(in the rows, 128 means zero)
Known rows, with every step that occurs:
nepiv > libevek: [123 152 136 137 113 120 109 134 106 130 150 164 141 107 132 162 137 146
 127  84 173 144 130 161 135 133 135]
pigup > libevek: [102 134 132 122 143 111 133 162 113 155 161 160 153 149 120 125 121 135
  89 113 141 133 127 153 148 131 137]
damo > libevek > pigup: [123 149 107 105 142 112  99 146 137 115 155 156 152 127 118 162 103 144
  68 100 171 130 109 138 132 149 166]
nepiv > nagofe: [113 128 133 163 139 101 116 120 115 141 162 159 106  96 131 135 131 164
 118 132 167 131 144 164 106 158 139]
pigup > panu > damo > libevek: [125 177  92 118 130 145 120 132 116 158 167 135 128  79 148 100 140 120
  57 129 158 172 108 130  84 121 187]
nepiv > libevek > pigup > gizu: [135 145 145 106 113  89 106 128 140 124 158 151 123 126  95 163 130 170
  35  52 181 114  97 182 137 151 162]
damo > libevek > pigup > gizu > panu: [114 150 114  86 151 114  99 156 159 116 155 141 144 124  92 161 108 110
  18  90 182 143  95 147 148 150 220]
panu > gizu > pigup > libevek: [ 95 141 117 139 138 116 132 144 121 128 163 162 137 127  92 125 117 157
  35  90 148 118 136 156 185 149 187]
nepiv > libevek > mino > panu: [120 203 127 120  89 109 135 129  86 114 156 175 155  99 123 183 140 136
 156  85 190 130 145 141  89 128 113]
damo > panu: [104 171 122 125 135 137 123 145 106 144 155 158 126  77 121 134 139 132
  97 120 159 178 129  91 108 102 124]
mino > libevek > pigup > panu: [103 137  78  89 163 135 112 158 128 125 156 127 135 116 133 114 118 124
  42  80 169 141  92 121 138 147 155]
gizu > panu > mino > libevek > pigup: [ 92 169  80 118 128 105 122 154 132 107 151 148 117  91 138 148 133 133
  96 105 176 187  98 107 143 137 189]
panu > gizu > pigup > libevek > mino: [ 91 170 113 129 130  96 141 125 113 115 172 165 150 133  93 152 116 150
  60  98 138  94 151 166 171 157 172]
gizu > panu > damo: [ 95 150 101 134 123 107 128 120 122 130 159 149  91  54 137 120 139 133
 103 125 156 192 116 121 127 101 179]
mino > libevek > pigup > panu > gizu: [ 99 134  69  94 159 157 109 157 122 112 142 122 136 101 131 108 125 117
  32  79 172 124  88 135 155 156 187]
damo > libevek > mino > panu > gizu > pigup: [105 206 103 124 123 131 126 141  96  98 155 164 176 105 102 176 112 117
  89 109 183 122 151 115 109 159 185]
gizu > panu > pigup: [ 88 128  91 107 126 117 127 137 106 111 163 145 111  71  96 134 117 128
  89 100 150 192 119 117 145 113 173]
bosif > nagofe: [ 98 121 112 143 118 130 123 120 106 135 151 154 102  78 120 142  93 167
 175 129 148 149 131 153 118 139 116]
mino > libevek > pigup > gizu: [106 104 123 108 160 112  96 162 141 125 147 125 142 141 106 137 123 140
  27  82 171 120  84 140 142 177 187]
mino > panu > pigup > libevek: [104 137 113 115 113 130 150 166  87 143 163 164 133 122  76  93 113 149
  65 101 160 168 113  95  92 120 143]
libevek > pigup > gizu: [114 128 139 103 139  74 115 133 145 128 158 136 112 127  83 153 122 172
   9  74 161 121  97 164 139 140 163]
libevek > mino > panu > gizu > pigup: [ 90 196 110 128 113 104 149 121  91  97 156 162 137  87  92 163 123 148
  93  95 174 122 154 121 115 132 148]
damo > libevek > mino > panu: [111 200 112 111 123 127 122 154  91 116 152 162 184 117 120 179 117 101
 137 126 181 137 143 113  79 140 149]
damo > libevek > pigup > gizu: [126 143 130 100 147 106  95 153 146 126 154 139 154 143  95 162 113 139
  19  93 173 121  96 156 128 164 200]
panu > mino > libevek > pigup > gizu: [114 150 121 133 127  91 112 158 129 129 150 136 126 134 119 147 146 171
  51 101 166 147  84 135 113 172 193]

Rows:
[110 190 117 127  95  86 151 111  87 124 161 163 118  78 125 144 140 155
 134 129 166 145 135 111  51 113 126]  libevek > mino > panu > damo
[102 174 107 106  96  94 149 126  71 106 165 160 138  93  90 156 122 151
 120 111 155 148 138 101  70 125 124]  libevek > mino > panu > pigup
[ 93 160 117 150 130 138 138 144 102 113 145 155 116  75  83 123 122 153
  53  81 189 162 131 100 134 124 167]  mino > panu > gizu > pigup
[101 195  96 146 141 119 132 141 123 144 176 145 128 100 133 126 136 155
  45  95 161 187 119 107 127 145 171]  gizu > pigup > panu > mino > libevek
[ 89 156 126 136 133 121 116 169 126 134 148 129 133 104 117 143 153 105
  67 110 173 183 100 132 135 154 223]  pigup > gizu > panu > mino > libevek
[107 193 102 115 120 148 121 153  86  99 137 155 178 103 116 170 128  96
 123 126 186 119 141 126  96 151 178]  damo > libevek > mino > panu > gizu
[100 140 125  89 141  81 120 135 158 116 160 135 103 105  85 151 119 142
   8  71 172 144  93 154 159 125 186]  libevek > pigup > gizu > panu
[105 169 119 103 119  69 131 133 153 120 161 140  95 103  95 159 138 161
  20  82 173 161  89 146 138 129 196]  libevek > pigup > gizu > panu > mino
[108 178 104  88 108 108 144 135  90 141 184 171 149 113  89 129 123 142
  86 131 124 144 134  96  93 127 137]  damo > panu > pigup > libevek > mino
[103 185  88 130 131 147 131 158 101 150 153 130 135  94 160 117 158 123
  85 114 159 183 106 113 105 138 166]  pigup > panu > mino > libevek
[108 161  97 123 129 132 109 137 128 129 157 151 120  67 137 126 130 108
 105 137 167 188 115 119 119 120 215]  gizu > panu > damo > libevek
[100 167 122 104 124  84 143 141 103 138 172 165 164 156 121 165 122 131
 114 119 133  99 149 167 129 139 121]  pigup > libevek > mino
[138 139 126 122 123  93 101 128 148 141 164 143 119 114 107 129 126 164
  19 118 164 134  84 148  88 153 218]  panu > damo > libevek > pigup > gizu
[ 97 177 109 123 150 109 136 122 128 142 182 145 117  91 113 131 119 152
  25  76 151 173 133 127 149 116 144]  gizu > pigup > panu
[ 95 167 110 126 131 160 121 142  98 127 140 149 124  60 113 123 148 125
  86 118 160 156 130 102 129 113 160]  damo > panu > gizu
[105 149 109 104 120 127 135 151  96 158 177 165 137 108  87  98 120 142
  59 123 135 171 116  87 104 118 148]  damo > panu > pigup > libevek
[114 159  99 135 122  94 117 152 121 121 149 149 127 121 140 148 137 171
  95 111 168 155  93 115 115 156 167]  panu > mino > libevek > pigup
[117 215  92 120 123  96 132  98 128 139 195 154 134  88 127 143 121 149
  46 116 146 152 136 129  95 140 183]  gizu > pigup > panu > damo > libevek > mino
[105 116 103 105 146 108 101 148 151 126 156 126 113 106 110 114 127 132
  22  93 175 151  72 126 132 161 226]  mino > libevek > pigup > gizu > panu > damo
[ 94 172 134 132 120 100 133 146 128 135 151 137 109  93 106 157 157 130
  62 105 167 188 112 147 131 127 206]  pigup > gizu > panu > mino
[ 88 138 140 110 147 111 120 151 132 133 149 131 119  97  99 147 140 108
  52  93 168 168 116 152 152 125 192]  pigup > gizu > panu
[124 173  85  85 149 135 111 145 137 129 161 139 147 115 124 141 107 122
  30  92 168 141 103 138 124 139 172]  damo > libevek > pigup > panu
[117 199  87 104 116  86 146 123 132 133 167 141  94  90 130 138 139 174
  35  89 158 166  95 137 113 108 141]  libevek > pigup > panu > mino
[120 185 129 118  95  92 120 115  98 112 160 168 157 114 134 195 141 140
 158  92 164 111 151 174 114 146 121]  nepiv > libevek > mino
[ 89 116 107  93 163 119  98 168 149 116 148 125 135 123 105 138 118 113
  29  76 180 142  85 129 160 163 205]  mino > libevek > pigup > gizu > panu
[ 93 162 120 143 131 138 149 159 104 131 155 167 130 112  81 110 114 147
  39  85 183 146 128 112 142 127 171]  mino > panu > gizu > pigup > libevek
[131 167 104 121 115 120 125 140 123 132 155 160 116  90 111 109 118 160
  64 118 195 168  92  89  61 121 175]  mino > panu > damo > libevek > pigup
[113 163  90  82 141 102 133 128 134 128 167 135 105  95 117 130 119 155
  23  73 156 145 100 144 135 112 130]  libevek > pigup > panu
[ 97 192 121 116 112  96 147 133  84 115 153 161 144  98 113 172 130 134
 141 112 171 139 148 116  81 117 109]  libevek > mino > panu
[105 192 108 145 122 142 120 163  99 147 149 158 137  86 140 134 160 134
 117 139 165 192 116  64  86 134 157]  damo > panu > mino > libevek
[124 174 111 130 107  97 113 114 106 127 167 156 150 100 144 158 133 142
 132 156 148 133 131 139  71 149 180]  panu > damo > libevek > mino
